What can hang from each mark
Q429: Q71 Q956 Q964
Q956: Q429
Q400: Q785 Q964
Q807: Q71
Q964: Q528 Q807
Q500: Q785
Q785: Q528
Q744: Q400
Q71: Q500

In the rows, 128 means zero.
Known rows, with every way that one mark hangs from another
Q429(Q71(Q500)): 112 154 159 123 110 120 109 156 111 121 121 118 146 92 120 134 151 141
 148 127 91 128
Q956(Q429(Q964)): 120 104 131 145 149 136 135 130 148 154 111 137 128 112 127 142 159 146
 147 147 151 132
Q956(Q429(Q964(Q807))): 120 104 146 183 146 144 163 132 146 171 104 147 141 118 138 144 147 146
 153 139 156 141
Q807(Q71(Q500(Q785))): 111 173 177 140 129 90 130 132 133 146 130 108 149 108 122 149 145 161
 128 138 103 81
Q744(Q400(Q785(Q528))): 133 135 169 150 132 95 150 145 136 160 156 107 107 99 119 152 122 154 81
 122 123 135
Q400(Q964): 117 135 143 134 121 138 94 128 133 138 137 127 114 103 126 123 146 140
 111 146 152 130
Q956(Q429(Q71(Q500) Q964)): 108 129 159 144 131 128 119 158 134 147 107 126 146 81 120 149 180 158
 166 148 112 131
Q400(Q785(Q528) Q964(Q807(Q71))): 111 191 193 184 127 96 126 140 131 174 148 98 120 57 135 156 132 165 90
 120 161 106
Q956(Q429(Q71 Q964)): 125 116 134 145 156 133 106 142 135 123 114 120 134 94 126 144 159 153
 159 140 147 139
Q71(Q500): 110 145 149 122 103 121 143 144 127 153 122 136 136 117 123 132 150 135
 137 136 97 122
Q807(Q71): 121 150 133 121 146 110 104 129 125 118 127 108 135 104 128 139 130 126
 133 124 118 116
Q785(Q528): 136 147 135 136 114 117 153 132 114 153 145 119 113 129 128 135 127 131
 113 133 131 131
Q964(Q528 Q807(Q71)): 116 173 164 169 127 108 129 134 119 122 116 112 128 84 134 135 117 129
 116 115 122 111
Q744(Q400(Q964)): 127 109 156 137 130 140 87 134 134 145 147 126 105 102 119 131 146 146
 96 147 130 152
Q429(Q71(Q500) Q956): 137 132 161 139 108 106 115 145 108 109 134 102 161 99 109 140 160 148
 143 124 83 139
Q964(Q528 Q807(Q71(Q500(Q785)))): 107 202 203 183 108 90 155 134 122 153 118 116 141 87 127 149 138 162
 114 130 105 82
Q400(Q785(Q528) Q964(Q807)): 118 168 185 191 111 115 148 145 131 186 145 116 115 84 133 144 134 165
 82 127 177 120
Q71(Q500(Q785)): 118 156 170 145 112 109 151 129 135 160 128 130 142 130 120 141 148 162
 125 140 112 93
Q964(Q528 Q807(Q71(Q500))): 101 191 192 162 103 104 145 148 112 148 109 120 136 73 132 141 144 132
 127 123 92 104
Q807(Q71(Q500)): 104 164 165 118 120 103 122 146 124 138 123 114 146 91 125 144 153 135
 140 130 87 108
Q400(Q785 Q964(Q528 Q807(Q71))): 98 192 192 185 123 100 100 140 140 142 127 98 118 38 128 143 140 166 79
 123 161 97
Q744(Q400): 136 106 144 130 138 130 120 136 129 134 134 129 118 122 120 134 125 132
 114 128 105 149
Q400(Q785(Q528) Q964): 116 172 169 155 114 107 126 139 135 174 153 107 105 84 124 141 145 167
 79 139 175 118
Q956(Q429): 131 109 121 140 144 140 165 133 143 137 120 127 130 107 139 130 149 140
 140 142 129 135

Rows
119 140 155 192 135 133 126 147 125 126 103 123 131 73 132 141 145 154
 143 132 147 132 | Q956(Q429(Q71 Q964(Q528 Q807)))
102 160 168 150 114 118 120 155 125 137 102 122 131 60 117 142 181 162
 149 151 116 125 | Q956(Q429(Q71(Q500) Q964(Q528)))
116 123 175 149 139 118 93 141 155 152 145 112 111 79 113 138 144 170 78
 136 150 134 | Q744(Q400(Q785 Q964))
143 105 156 184 130 112 98 126 115 112 130 114 162 123 114 152 131 145
 148 114 134 149 | Q429(Q71 Q956 Q964(Q807))
117 134 140 157 131 126 137 132 137 145 106 133 110 98 128 134 162 151
 128 152 151 125 | Q956(Q429(Q964(Q528)))
120 134 165 148 118 129 90 134 127 137 144 125 86 82 114 123 145 149 75
 152 128 142 | Q744(Q400(Q964(Q528)))
117 134 189 175 118 92 124 134 124 153 121 121 172 106 112 166 164 146
 149 123 99 123 | Q429(Q956 Q964(Q807(Q71(Q500))))
134 117 164 178 138 97 109 117 127 133 127 112 165 116 118 163 137 141
 142 115 132 132 | Q429(Q956 Q964(Q807(Q71)))
100 142 183 170 136 119 151 151 144 185 99 136 158 79 134 161 176 148
 165 141 113 119 | Q956(Q429(Q964(Q807(Q71(Q500)))))
102 146 168 128 116 114 84 150 118 135 115 127 143 105 107 144 158 145
 154 134 112 122 | Q429(Q71(Q500) Q964)
125 144 198 193 122 117 139 148 135 192 158 115 107 77 125 152 130 169
 64 130 150 138 | Q744(Q400(Q785(Q528) Q964(Q807)))
144 140 171 160 112 92 125 129 118 111 145 95 167 116 106 149 153 174
 136 133 95 111 | Q429(Q71(Q500(Q785)) Q956)
106 175 185 190 110 116 128 139 140 151 126 120 112 67 127 131 138 167
 76 126 174 111 | Q400(Q785 Q964(Q528 Q807))
112 138 174 164 140 114 129 144 141 150 116 121 151 99 116 154 175 186
 157 154 128 103 | Q956(Q429(Q71(Q500(Q785)) Q964))
113 148 178 157 121 109 93 143 143 145 144 111 89 58 110 132 145 171 59
 140 148 126 | Q744(Q400(Q785 Q964(Q528)))
114 155 163 177 124 119 92 139 110 115 115 124 130 99 121 137 123 144
 129 120 142 130 | Q429(Q71 Q964(Q528 Q807))
147 161 178 169 101 82 149 136 102 135 160 87 152 114 109 161 148 173
 119 137 95 113 | Q429(Q71(Q500(Q785(Q528))) Q956)
117 141 139 158 137 125 107 142 126 113 109 114 116 75 124 136 157 156
 138 145 141 129 | Q956(Q429(Q71 Q964(Q528)))
134 135 149 157 118 97 75 123 108 85 135 100 130 99 102 140 144 152 123
 130 131 135 | Q429(Q71 Q956 Q964(Q528))
111 149 174 183 125 125 123 136 151 165 130 125 128 87 129 140 134 163
 97 123 173 116 | Q400(Q785 Q964(Q807))
125 124 184 178 109 106 111 146 114 136 122 122 174 110 108 158 160 154
 154 120 103 140 | Q429(Q71(Q500) Q956 Q964(Q807))
